In the rows, 128 means zero.
Known rows, with every way that one mark hangs from another:
q_390(q_226(q_438)): [138 141 162 113 142 144  54 176 133 148  93 111 102 127  99  94 163 115
 156 117 128  95 122 106  90  98  98 120 128 124 119 111]
q_390(q_226(q_438(q_948(q_743(q_365))))): [124 156 130  78 109 121 134 157  94 138  50 157  76 155 153 133 177 127
 130 165 126 122 122 138 108  89  86 141 152 105 127 115]
q_528(q_753): [162 126 157 156 148 144 124  94 139 116 102 133 136 119 108  68 111 115
 124 104 126 112 137 102 100 121 147 109  85 156 152 129]
q_83(q_812): [120 107 121 158 141 127 110 104 167 120 155 105 181 138  94  96 122  81
 141 119 120 119 139 113 100 156 130 135  90 152 120 131]
q_24(q_743(q_365)): [151 112 113 119 173 140 171  67 133 133 130 160  59 175 115 133 126 129
 105 123  73 123 148 105 134 129 139 110 119 158 154 108]
q_24(q_743(q_812)): [129 100 145 143 168 167 151  78 163 160 152 122  99 158 104 142 143  86
 151 124 102 128 133 108 136 162 146 135  96 149 124 135]
q_528(q_226(q_390 q_438)): [157 145 161  97 160 148 101 171 119 163 139  63 146 112  90 115 107 182
 120 125 152 125 142 159 124  76 122 109 160 101 136  64]
q_743(q_365 q_812(q_83)): [125  99 131 148  91 134 161  89 149 139 159 165 122 132  88 192 155 100
  98 140 107 117 138  72 131 193 167 148 138 149 148 172]
q_753(q_528(q_226(q_390))): [151 107 179 108 142 168  82 145 108 171 137  79 150 125 102  92 102 112
 131 122 164 100 140 126 131 130 140 108 100 173  95 115]
q_637(q_83): [160  84 119 122 114 140 101  97 150 150 130 155 130 129 121 108 102 113
 127 129 125 111 124 107  81 141 166 108  99 176 131 123]
q_743(q_365 q_812(q_83(q_637))): [ 87 107 136 182  77 140 176  88 132 110 159 172 130 133 119 206 127  89
  66 128 118 154 144  93 143 200 171 152 130 157 136 185]
q_438(q_948(q_743(q_365 q_812(q_83(q_637))))): [ 81 114  98 157  58 116 213  87 111  96 113 191 138 144 181 199 140  73
  83 158 131 183 127 123 159 183 155 172 137 143 129 183]
q_226(q_390 q_438(q_948)): [139 165 123  92 155  98 102 191 112 146  97  92 151 128 129 131 166 150
 129 103 144 154 132 142 119  63 123 133 161  80 160  94]
q_753(q_528(q_226(q_390 q_438(q_812)))): [124 139 179  72 137 167  64 204 107 178 156  76 127 138 100  99 125 107
 148 136 168 111 140 166 140  88 111 119 124 112  64 111]
q_948(q_438(q_812(q_83))): [144 118 109 140  65 108 121 143 162  97 153 124 109 118 128  98 126 111
 156 145 138 133 142  74 113 157 140 121 110 133 123 133]
q_365(q_743(q_812(q_83))): [128 100 150 149 142 162  98  93 163 148 156 154 125 115 114 167 102  81
 159 152  99 142 112  95 103 200 159 135 125 164 115 166]
q_753(q_528(q_226(q_390 q_438))): [144 139 189  79 155 160  61 178 101 187 123  72 146 131  91 115 119 123
 149 122 168 117 131 151 148  92 132 102 132 135 115  92]
q_528(q_226(q_390 q_438(q_812 q_948)) q_753): [142 160 168  83 150 143 134 196  92 116 126  90 149 106 132  78 108 176
 125 127 169 131 129 207 138  36  91 111 139  71  99 106]
q_812(q_83 q_743): [152 108  88 167 134  82 113  95 140  99 130 149 150  87 138 131 135 148
 145  74 101  93 103  88 138 163 136 114 135 159 168 132]
q_365(q_743(q_812)): [123 108 167 148 167 182  86  97 170 172 148 115  95 129  96 144 110  89
 153 161 101 142 123 112  86 177 150 138  99 146  99 158]
q_743(q_365): [152 110 121 141 130 133 137  95 144 138 123 146  86 147  86 127 135 128
  90 124  99 108 155  92  95 133 141 129 115 148 152 124]
q_365(q_743(q_812(q_83(q_637)))): [ 89 111 150 182 136 164 114 100 147 118 158 155 136 108 141 180  86  67
 123 151 113 183 110 116 124 194 164 136 113 170 104 181]
q_948(q_743): [156 105 102 138 121 136 126  90 149 142 100 133 117 148 122  90 132  81
 140 144 117 123 145 102  95 137 135 127 107 157 136 108]
q_226(q_438(q_812(q_83 q_743(q_365)) q_948)): [120 149  69 103 121  54 145 153 106  83 128 176 107 103 160 164 174 182
 131 101 104 112 100 151 152 105  98 136 179  74 145 151]
q_226(q_390 q_438(q_948(q_743))): [138 173 100  75 133 103 125 174 104 150  75 110 145 152 156 136 164 126
 140 141 146 175 131 148 126  75 122 140 172  78 159  88]
q_226(q_390): [150 133 128 129 141 129 114 142 141 146 136 102 144 139 101 117 137 122
 115 113 121 128 157  95  99 116 142 132 127 131 137 110]
q_948(q_438 q_743): [156 124 112 138  81 124 133 104 157 138  95 100 103 151 141  91 129 113
 157 172 149 157 146  83 112 148 149 123 107 138 160  88]
q_637(q_83(q_812)): [118  89 112 128 112 133 110  99 161 134 161 150 194 150 115 119  93  87
 139 143 123 122 123 127  90 159 153 125  93 176 112 140]
q_365(q_743): [149 109 137 143 187 155  71  97 158 142 123 127  87 118 114 102  88 107
 147 143  89 131 125 113  75 139 133 114 104 156 120 121]
q_24(q_743(q_365 q_812(q_83(q_637)))): [ 88 110 131 161 128 145 214  60 123 106 168 195 109 159 147 215 112  89
  82 126  94 167 131 104 180 193 172 141 132 171 142 167]
q_226(q_390 q_438): [141 162 140  96 151 124  91 178 128 163 121  95 139 144  91 136 160 141
 125 109 130 141 145 117 113  86 136 127 163  89 164  90]
q_83(q_637 q_812): [ 81 120 117 191 133 132 121 108 157  90 155 112 191 136 115 109  97  67
 106 117 132 153 138 134 122 154 136 141  83 167 112 148]

Rows:
[129 115  71 104  92 107 179 117 127 112 104 169  66 160 153 112 155  99
 113 168 113 130 152 139  97 112  97 160 111 115  93 147]
q_438(q_812 q_948(q_743(q_365)))
[100 105  86 133 119 102 151  75 134 120 171 186 174 144 128 168 106 164
 110 129  94 107 110 139 124 169 138 132 127 156 134 152]
q_637(q_83(q_812(q_743(q_365))))
[ 73 130  97 205 154 107 126  94 146  75 157 118 203 116 145 126 103 114
 112  89 113 135 117 147 151 165 119 139 100 156 120 151]
q_83(q_637 q_812(q_743))
[106 123  84 187 117  85 166  83 113  66 134 184 133 102 157 181 113 156
  74  87 100 129 116 106 163 164 145 125 149 162 173 153]
q_812(q_83(q_637) q_743(q_365))
[153 118 182 104 152 165  53 143 115 174 109  80 122 114  97  85 110 108
 161 120 169  90 118 143 133 112 131  95 106 155 119 101]
q_753(q_528(q_226(q_438)))
[157 166 179  90 167 136 134 169  88 123  97  77 170  94 133  92  97 198
 121 117 170 135 122 190 139  49 114  98 150  96 148  87]
q_528(q_226(q_390 q_438(q_948)) q_753)
[138 159 184  91 148 166 120 184 103 133 151  91 141 119 101  85  95 173
 123 134 154 121 141 182 132  55 104 106 142  81  97  95]
q_528(q_226(q_390 q_438(q_812)) q_753)
[166 130 179 128 152 170 142 126 111 128 137  91 165 103 108  81  69 174
 104 123 156 111 145 143 125  96 133 100 112 145 127 101]
q_528(q_226(q_390) q_753)
[117 113 109 121  92 135 194  91 137 149 100 149 101 166 139 162 166  95
 114 168 123 144 142 116 121 158 136 168 117 115 128 161]
q_438(q_948(q_743(q_365 q_812)))
[124 158 133  91 140 133  92 203 131 152 154 105 117 146  93 124 161 122
 128 125 124 138 148 135 109  74 115 137 154  65 111 112]
q_226(q_390 q_438(q_812))
[ 67 133  92 195 142 100 167  83 134  71 161 146 172 138 134 165 111 142
  73 104  98 143 135 142 155 168 122 145 115 146 136 162]
q_83(q_637 q_812(q_743(q_365)))
[126 153 109  95 164 105 114 199 104 121 143  71 137  84 150 120 130 221
 143 100 150 110 110 208 146  58  73 124 168  57  93 103]
q_528(q_226(q_390 q_438(q_812(q_743) q_948)))
[115 119  87 197 128  93 128  92 125  69 133 158 165  79 168 137 105 133
 114  71 114 126 101 114 157 160 142 120 131 166 156 150]
q_812(q_83(q_637) q_743)
[156 171 151  82 143 141 153 153  78 127  79  93 167 120 161  91  96 175
 139 148 175 155 125 200 151  51 110 113 158  93 141  74]
q_528(q_226(q_390 q_438(q_948(q_743))) q_753)
[167 133 187 121 164 165 113 117 120 130 104  93 137 100  95  66  78 173
 137 120 155 103 124 160 127  83 125  84 119 127 152  89]
q_528(q_226(q_438) q_753)
[105 181  85  85 145  74 144 198  96 121 131 137 108 135 145 173 181 207
 106 110 107 136 125 168 145  64  90 150 190  39 133 134]
q_226(q_390 q_438(q_812(q_743(q_365)) q_948))
[117 148 122  79 104 127  91 196 119 129  79 135  83 142 166  80 182  81
 174 162 145 111 116 156  94  77  57 150 126  90  67 130]
q_390(q_226(q_438(q_812 q_948(q_743))))
[125 103 114 133 105 138 155 107 148 151 101 122 130 142 146 128 166  72
 151 153 145 148 135 120 112 157 133 156  97 132 111 156]
q_438(q_948(q_743(q_812)))
[ 88 136  86 179  63  84 176 121 119  55 167 169  99 114 171 166 113 171
  90 129 121 154 129 100 168 169 132 133 141 124 138 157]
q_948(q_438(q_812(q_83(q_637) q_743(q_365))))
[146 114  79 118 112 110 177  96 125 120  75 159  92 155 151 122 148 119
 112 153 117 137 144 121 103 125 125 143 118 134 144 125]
q_438(q_948(q_743(q_365)))
[ 87 121  59 168 103  70 183 123 105  38 138 192 117  97 197 159 126 149
  85  93 106 135 113 146 157 135 108 150 135 130 115 184]
q_438(q_812(q_83(q_637) q_743(q_365)) q_948)
[131 131  85 141  69  77 162 120 136  84 162 159  91 120 146 153 139 187
 128 136 110 121 128  81 149 170 129 130 148 118 152 140]
q_948(q_438(q_812(q_83 q_743(q_365))))
[122 153 119  88 114 109 101 193 123 135 161 138 148 132 108 150 155 116
 136 119 121 141 137 116 130  93 130 136 178  83 126 121]
q_226(q_390 q_438(q_812(q_83)))
[158 161 196 104 161 162 115 159 101 146 125  80 165 111  99  96  88 191
 118 124 159 125 132 165 136  65 129  95 149 104 152  77]
q_528(q_226(q_390 q_438) q_753)
[170 144 175 114 166 142 125 136 110 111  77  87 141  82 129  63  91 181
 141 112 171 116 110 187 128  63 113  85 118 118 151  93]
q_528(q_226(q_438(q_948)) q_753)
[115 150 154  88 156 140  64 191  93 163 159  85 132 114 125 113 130 156
 158 110 150  93 118 175 167  92  92 114 144 105  78 120]
q_753(q_528(q_226(q_390 q_438(q_812(q_743)))))
[123 109 141 130 159 164 184  67 144 164 154 151  71 180 102 175 143 109
 109 144  84 128 144 101 150 170 150 139 116 143 130 141]
q_24(q_743(q_365 q_812))
[132 125 101 159 107 100 116 140 160 109 147 100  93 113 135  93 137 165
 157 120 128 118 130 104 123 144 113 125 102 102 126 125]
q_948(q_438(q_812(q_743)))
[145 110  83 157 124  74 146  82 122 100 133 182 119 107 130 167 138 170
 107  94  83  92 118  87 144 165 138 121 157 156 179 138]
q_812(q_83 q_743(q_365))
[149 123 148  81 133 143  85 141  94 161  61  96 127 124 156  82 123  93
 179 147 182 118 103 173 142  97 114 110 109 145 113  95]
q_753(q_528(q_226(q_438(q_948(q_743)))))
[142 148 177  70 151 134  76 194  85 166 102  64 157 114 132 104 125 130
 153 117 186 128 115 174 151  73 121 114 134 125 115 101]
q_753(q_528(q_226(q_390 q_438(q_948))))
[ 91 124 124 181  29 130 173  98 146 114 134 134 150 137 169 172 121  72
 130 173 165 202 136  83 164 215 173 146 117 145 144 149]
q_948(q_438 q_743(q_812(q_83(q_637))))
[106 152 135 120 144 120  62 193 129 132 127 125  89 107 128 103 172 149
 166 107 110  70 106 136 112  97  58 132 138  89  81 134]
q_390(q_226(q_438(q_812(q_743))))
[127  99 129 128 132 147 192  58 136 138 162 181  93 159 119 196 140 104
 115 137  79 126 132  84 167 192 165 134 138 163 143 151]
q_24(q_743(q_365 q_812(q_83)))
[102 146 160  97 103 150 106 170 129 162  72 120 116 144 147 137 194  82
 174 159 156 134 107 139 114 122  93 161 132  99  91 148]
q_390(q_226(q_438(q_948(q_743(q_812)))))
[126 112  87 148 136 105 146 112 138 116 150 157  74 129 120 131 149 162
 107 116  82  86 138 117 118 135 103 137 123 110 115 153]
q_438(q_812(q_743(q_365)))
[110 103  89 141 132 103 110  84 151 119 166 151 205 126 141 131 101 136
 151 114 114 104  93 141 118 165 136 126 114 164 119 144]
q_637(q_83(q_812(q_743)))
[136 117 128 144  38 127 156  95 161 145 130 127 139 143 141 159 143  84
 166 180 152 164 132  61 143 213 169 145 125 136 152 131]
q_948(q_438 q_743(q_812(q_83)))
